Each row was made from one small tree. The marks that hang from a mark follow it in brackets, in the order of their numbers. Every link used is in the known rows. Write each row's tree.
Known rows:
q950(q455): 26.5 15.3 -16.7 -22.0 2.9 7.7 1.0 3.3 13.9 -4.5 32.5 -4.1 -10.0 32.8
 12.5 9.7 -2.3 -2.6 1.4 6.0 -22.7 -21.8 15.6
q20(q93 q601 q950(q455(q378))): -9.8 -14.5 -18.3 -11.8 27.8 14.2 12.0 17.7 -11.5 -25.0 9.8 20.5 7.7 44.5
 38.2 10.9 -11.0 8.8 -32.6 27.9 -3.6 -4.2 4.4
q950(q455(q378(q93 q290(q228)))): 19.1 18.4 -31.7 -5.7 -1.2 -10.4 -10.7 -6.6 -0.7 -10.4 18.6 0.7 -7.8 17.6
 -0.9 14.8 -11.0 -25.7 -2.6 -15.9 -18.4 -32.6 -9.7
q20(q601 q950): -0.4 -3.9 -2.9 -2.1 20.5 9.9 13.2 20.8 19.4 8.4 1.4 16.6 -4.8 28.8 36.6
 1.5 0.1 35.5 -18.0 17.4 -0.8 -4.7 2.3
q378(q93(q950(q455))): 12.7 16.6 -20.3 -10.7 10.4 3.4 6.2 -34.3 22.6 -15.2 29.7 -0.8 3.5 7.7
 10.8 9.2 0.8 -9.9 -3.3 -13.5 -30.8 -13.3 -18.1
q20(q455): 9.9 13.8 -3.6 -2.1 8.6 3.7 22.8 25.6 19.0 -3.5 15.0 5.0 -2.3 25.9 6.4
 21.6 -0.1 -1.7 -5.4 11.5 5.2 -1.2 -5.0
q601(q778): 31.1 8.1 11.1 -3.5 16.4 10.7 -13.4 4.0 34.7 14.6 33.4 7.7 -7.8 26.9 25.5
 5.7 6.4 17.0 23.5 4.9 -4.8 7.0 24.8
q601(q228 q378(q93 q290) q778): 51.1 15.8 21.7 23.5 11.0 -25.9 7.3 -16.5 34.6 12.5 19.3 -12.5 -7.6 13.2
 4.9 5.4 -6.6 12.0 9.8 -19.8 -27.7 -2.0 21.9
q778(q290(q228)): 10.1 13.3 -21.2 -6.3 3.7 18.4 5.4 10.6 17.2 13.2 30.8 23.3 -14.0 0.0
 -12.5 4.3 21.0 21.0 7.3 -0.8 -18.8 3.3 24.2
q20(q93 q455 q601(q378) q950): -20.7 -8.4 5.8 7.9 32.5 6.2 52.0 40.9 1.4 -32.9 -3.1 15.1 3.3 32.4 19.7
 26.3 -15.7 19.7 -44.7 27.2 11.9 7.4 -12.9
q93(q950(q455(q378(q290(q228))))): 8.0 25.4 -25.0 -13.1 -21.9 1.6 -18.3 -13.7 18.0 -16.1 9.0 6.5 6.2 22.4
 11.8 -2.8 5.5 -15.0 10.2 -6.6 -15.2 -13.4 -11.9
q93(q950(q455(q378(q290)))): 13.7 17.5 -27.9 -17.7 -15.7 1.5 -18.7 -14.4 15.2 -19.0 9.6 0.2 3.0 29.8
 21.2 -2.4 4.0 -20.2 6.4 -5.6 -17.4 -16.6 -11.1
q455(q378(q93)): 8.5 -9.3 -23.4 -10.4 34.6 1.7 -2.5 -8.8 7.9 5.1 19.5 -3.5 -21.5 9.3 14.3
 8.0 -1.8 -16.8 -0.2 -10.3 -3.3 -26.0 -16.6
q378(q93(q950(q455)) q290(q228)): 11.8 34.0 -23.5 10.4 -22.6 -16.3 1.1 -33.9 21.2 -9.8 10.2 7.3 16.0 1.0
 -6.8 13.3 -1.9 -11.2 -1.8 -24.8 -29.0 -11.8 -31.6
q20(q455 q950): 4.0 22.4 12.2 2.3 5.9 5.9 31.3 25.7 16.9 -0.3 4.1 16.7 1.9 28.8 20.7
 12.3 -4.1 10.5 -13.0 25.7 1.5 8.0 -6.6
q778(q228 q290): 18.8 8.0 -23.7 -4.7 4.5 45.3 4.1 5.7 9.0 10.2 19.8 17.5 -16.5 17.2 -6.0
 11.4 7.7 14.2 26.2 10.1 -26.2 12.5 29.7
q93(q950(q455)): 14.5 21.2 -16.6 -20.8 -8.9 13.5 -4.9 -16.5 27.3 -14.2 24.8 0.8 5.6 26.1
 19.6 -1.7 7.8 -2.8 7.8 1.5 -24.1 -7.8 -0.9
q601(q228 q378(q290) q778): 51.6 17.4 24.9 15.9 -0.5 -18.3 -1.7 0.0 38.2 17.3 14.1 -11.8 -8.9 28.6
 11.9 -4.0 -2.0 19.8 17.3 -7.3 -19.8 0.3 37.6
q455(q378): 9.4 -8.7 -19.5 -17.7 22.7 8.8 -10.0 8.1 12.0 10.5 13.9 -1.1 -23.1 24.8
 22.5 -0.6 4.7 -8.0 7.4 2.1 4.8 -23.5 -3.4
q778(q228): 17.6 8.9 -4.9 -3.5 4.6 38.1 7.8 1.3 19.6 16.6 12.2 3.5 -11.5 27.0 11.2
 9.7 -3.9 11.2 29.8 17.9 -8.5 0.0 7.7
q455(q378(q93 q290(q228)) q950): -4.0 16.9 -35.1 1.0 -7.0 -18.8 -17.4 -19.9 -10.0 -4.8 -13.2 -9.1 -13.6
 -1.6 -3.6 -12.8 -18.0 -9.5 0.8 -17.7 -3.6 -21.5 -41.5
q601(q228 q378 q778): 46.9 12.7 29.8 5.2 15.3 -2.6 4.2 1.4 40.6 17.6 29.7 -10.2 -15.8 25.1
 13.9 -7.9 2.1 26.6 22.5 0.1 -19.1 2.6 46.9
q93(q950): 5.5 9.9 -9.4 -13.9 -0.8 14.2 0.2 -16.8 36.3 1.4 16.0 3.7 1.2 19.5 23.5
 -6.3 14.9 9.1 11.6 2.4 -10.2 0.3 -11.2
q378(q93 q290): 20.8 4.8 -17.8 8.2 9.1 -18.9 10.3 -19.7 17.3 9.0 9.6 -6.4 -3.6 8.9 6.4
 20.2 -5.1 -8.4 -10.1 -20.0 -17.9 -18.3 -28.2

Write each row's tree:
48.2 15.3 8.8 5.5 8.2 8.1 -9.0 -0.4 31.1 22.3 40.7 16.6 4.9 23.7 9.7
 -4.0 21.7 28.8 22.2 7.3 -30.4 30.8 69.5
q601(q228 q778(q290))
20.3 7.4 -30.2 -18.8 18.6 1.1 -7.4 -8.2 0.4 -14.0 29.8 -4.8 -16.4 21.1
 10.2 11.8 -8.8 -25.3 -3.2 -9.3 -20.3 -33.4 -0.1
q950(q455(q378(q93)))
25.5 15.7 7.3 3.1 15.5 15.0 -2.0 14.6 28.5 2.2 35.2 13.5 -31.8 1.0 -9.7
 5.7 9.6 25.2 21.8 -11.8 -17.3 1.5 37.6
q601(q378 q778(q290(q228)))
18.7 20.4 -25.8 1.6 -10.0 -16.3 0.7 -36.2 18.8 -15.7 9.6 -4.0 13.0 11.7
 7.3 14.8 -5.2 -17.9 -8.7 -24.0 -32.1 -16.1 -31.5
q378(q93(q950(q455)) q290)
24.5 9.4 -34.3 -9.6 5.9 -11.2 -10.0 -8.6 -1.0 -13.7 17.6 -7.0 -10.4 23.6
 9.2 15.3 -11.2 -30.0 -6.6 -14.6 -20.5 -35.0 -8.8
q950(q455(q378(q93 q290)))
4.3 24.4 -16.6 15.9 -15.1 -14.9 5.5 -32.9 29.1 3.0 3.7 8.7 13.1 -4.7
 -4.2 10.4 3.2 -3.1 -0.4 -22.8 -17.8 -6.4 -39.9
q378(q93(q950) q290(q228))
20.7 19.9 -28.0 -10.2 -11.0 -6.3 -16.4 6.4 2.2 -6.9 14.3 1.0 -8.9 28.7
 5.1 8.1 -6.1 -19.6 2.8 -3.8 -12.6 -29.6 2.4
q950(q455(q378(q290(q228))))
-3.4 2.9 -31.9 -15.4 20.0 -4.1 -12.9 -19.7 -8.8 -8.9 1.6 -15.9 -22.7 4.4
 11.3 -15.0 -15.4 -7.5 1.5 -10.3 -5.1 -21.7 -30.8
q455(q378(q93) q950)
-3.2 -13.8 12.0 5.5 32.6 16.7 11.6 15.0 13.8 -4.7 15.6 28.7 15.3 40.2
 45.8 9.6 -2.5 37.2 -17.9 30.4 3.5 25.9 14.7
q20(q93 q601(q778) q950)
21.0 14.6 -2.3 -2.1 4.8 0.8 13.0 13.3 13.8 2.8 10.5 13.9 10.3 40.6 30.5
 -5.9 -5.0 32.0 -20.9 22.3 -22.9 -2.1 34.8
q20(q601(q228) q950(q455))
5.2 5.7 -17.9 0.8 24.9 -2.7 16.3 14.7 6.1 -12.5 13.3 4.3 -8.6 14.5 4.9
 24.4 -5.3 -24.9 -9.8 -2.6 8.0 -12.9 -21.0
q20(q455(q378(q93)))
7.0 0.0 -28.7 -1.5 8.2 -11.5 -11.9 -22.9 11.8 -5.0 -0.5 -2.9 -4.4 9.9
 16.8 6.0 -1.4 -27.3 -0.8 -22.0 -8.0 -21.5 -36.5
q455(q378(q93(q950) q290))
12.6 11.1 -20.4 7.3 -2.9 -14.6 5.8 -35.3 26.1 -2.3 2.7 -2.8 9.2 5.9 11.4
 12.4 0.7 -8.9 -6.6 -22.9 -21.9 -9.2 -38.8
q378(q93(q950) q290)
1.6 10.2 -27.1 6.4 -0.5 -10.4 -10.6 -21.5 15.0 -0.3 -0.3 6.6 -2.0 1.5
 4.9 3.4 0.8 -19.9 3.0 -22.5 -4.6 -18.0 -35.6
q455(q378(q93(q950) q290(q228)))
46.7 11.1 11.9 11.4 27.9 -2.4 9.9 -12.2 29.8 6.4 40.9 0.6 -17.8 1.5 -7.0
 2.7 5.7 19.7 11.6 -18.8 -39.8 8.1 51.3
q601(q228 q378(q93) q778(q290))
26.5 11.5 -30.4 -15.3 -2.4 -6.1 -17.0 5.8 0.1 -9.3 14.2 -6.5 -11.2 36.4
 14.9 9.0 -7.1 -24.8 -1.2 -4.6 -14.5 -31.9 3.3
q950(q455(q378(q290)))
9.3 6.1 -20.2 -0.8 -3.3 -6.7 -14.9 8.4 10.6 14.0 -0.3 4.1 -13.1 19.4 8.7
 0.5 1.8 -10.2 7.6 -6.4 7.7 -21.0 -13.6
q455(q378(q290(q228)))
3.5 6.8 -31.8 -13.9 -8.1 -13.2 -26.0 -3.4 -8.1 -2.9 -18.1 -17.3 -16.5
 21.7 15.0 -17.9 -13.3 -6.4 3.7 -4.1 2.0 -18.9 -26.9
q455(q378(q290) q950)
31.7 12.3 18.7 5.0 17.1 29.3 0.8 8.6 32.0 4.2 21.4 -3.1 -29.7 22.6 11.6
 8.5 -10.0 17.3 38.9 3.0 -8.8 -0.8 22.2
q601(q378 q778(q228))
2.4 6.9 -36.6 -5.2 3.7 -20.0 -19.0 -20.6 -11.8 -7.7 -13.9 -17.5 -16.2
 7.6 8.4 -9.9 -18.9 -14.9 -4.3 -17.5 -6.0 -24.0 -40.9
q455(q378(q93 q290) q950)
13.6 18.4 -15.5 16.4 -3.0 -19.2 10.0 -18.0 19.7 14.3 10.2 4.0 0.6 -2.6
 -8.9 17.8 -4.5 -0.8 -4.7 -19.2 -13.8 -15.4 -28.2
q378(q93 q290(q228))
-15.5 -22.2 2.0 -4.1 38.3 12.8 35.8 19.1 7.1 -13.4 2.9 9.5 -8.0 29.9
 32.7 9.4 -10.4 33.2 -33.9 22.2 0.3 -2.9 -5.6
q20(q93 q601(q378) q950)
4.7 16.3 -13.1 5.1 -1.1 -9.4 16.5 27.2 5.2 -15.1 -8.2 -0.9 13.6 29.4 3.5
 -1.1 -10.2 24.1 -18.7 15.3 4.5 12.9 7.0
q20(q455(q950) q601(q228))
17.6 -10.4 -14.6 5.7 42.0 6.8 3.1 14.6 19.4 -14.6 25.9 8.7 -24.2 4.1 2.6
 19.7 0.3 21.9 -8.0 -22.5 -13.6 -7.8 19.6
q20(q601(q378(q93) q778(q290)))
36.9 9.8 6.6 6.7 -3.0 -19.7 17.7 -0.2 28.7 19.1 5.0 -21.4 -14.9 24.1 5.2
 -5.7 -2.0 14.9 -0.6 -5.8 -21.4 -17.6 15.9
q601(q228 q378(q290))
2.0 -3.5 -25.2 -11.3 24.7 4.7 -7.4 -21.4 15.1 -3.7 14.4 0.5 -12.4 7.5
 20.4 2.1 3.9 -19.7 5.0 -14.4 -5.0 -19.5 -25.5
q455(q378(q93(q950)))
-1.8 17.4 -29.7 -6.2 -18.5 -12.3 -26.3 -1.3 -6.8 0.7 -18.0 -8.7 -14.4
 11.9 4.3 -20.9 -12.0 0.6 8.1 -5.0 5.5 -17.1 -27.0
q455(q378(q290(q228)) q950)
36.3 15.7 9.9 23.1 12.9 6.7 3.6 -10.4 25.5 -1.1 10.6 -6.7 -19.7 10.1 1.6
 21.8 -19.7 1.1 27.6 -18.4 -18.5 -6.1 -2.2
q601(q378(q93 q290) q778(q228))
-2.3 -12.9 5.6 5.0 23.5 8.2 30.9 7.5 9.8 7.3 8.2 19.1 23.4 41.6 38.8
 -0.8 -0.2 40.1 -30.0 37.6 -6.8 21.6 19.7
q20(q93 q601(q228) q950)
-9.3 -9.7 -14.0 -5.6 25.1 9.6 23.2 21.7 -5.2 -21.9 14.9 9.2 5.4 35.0
 13.0 25.8 -3.6 -21.4 -15.8 21.2 17.5 6.6 -14.3
q20(q93 q455(q378))
-5.2 1.0 -15.9 8.1 26.0 -3.6 33.1 21.8 19.6 -34.5 2.0 1.9 -6.7 9.9 -1.3
 28.1 -9.7 1.9 -26.6 -15.2 4.1 -13.0 -26.5
q20(q455 q601(q378(q93(q950))))
47.1 13.2 14.8 4.6 15.8 3.8 1.7 4.2 32.2 12.7 36.0 1.7 -20.7 15.0 0.8
 -5.8 11.5 28.5 19.2 -5.1 -32.9 12.5 65.3
q601(q228 q378 q778(q290))
-6.9 -9.6 -4.8 -10.0 29.2 11.6 31.7 17.8 -1.8 -30.3 12.4 8.0 -5.2 38.5
 28.7 13.0 -17.4 22.5 -38.5 21.8 -12.4 -11.7 4.5
q20(q93 q601(q378) q950(q455))
-14.8 -19.8 -3.1 -3.0 31.3 16.2 26.5 14.8 5.3 -4.1 5.9 20.7 10.6 37.5
 39.3 9.9 -3.3 32.7 -32.0 31.9 1.9 11.0 -2.1
q20(q93 q601 q950)
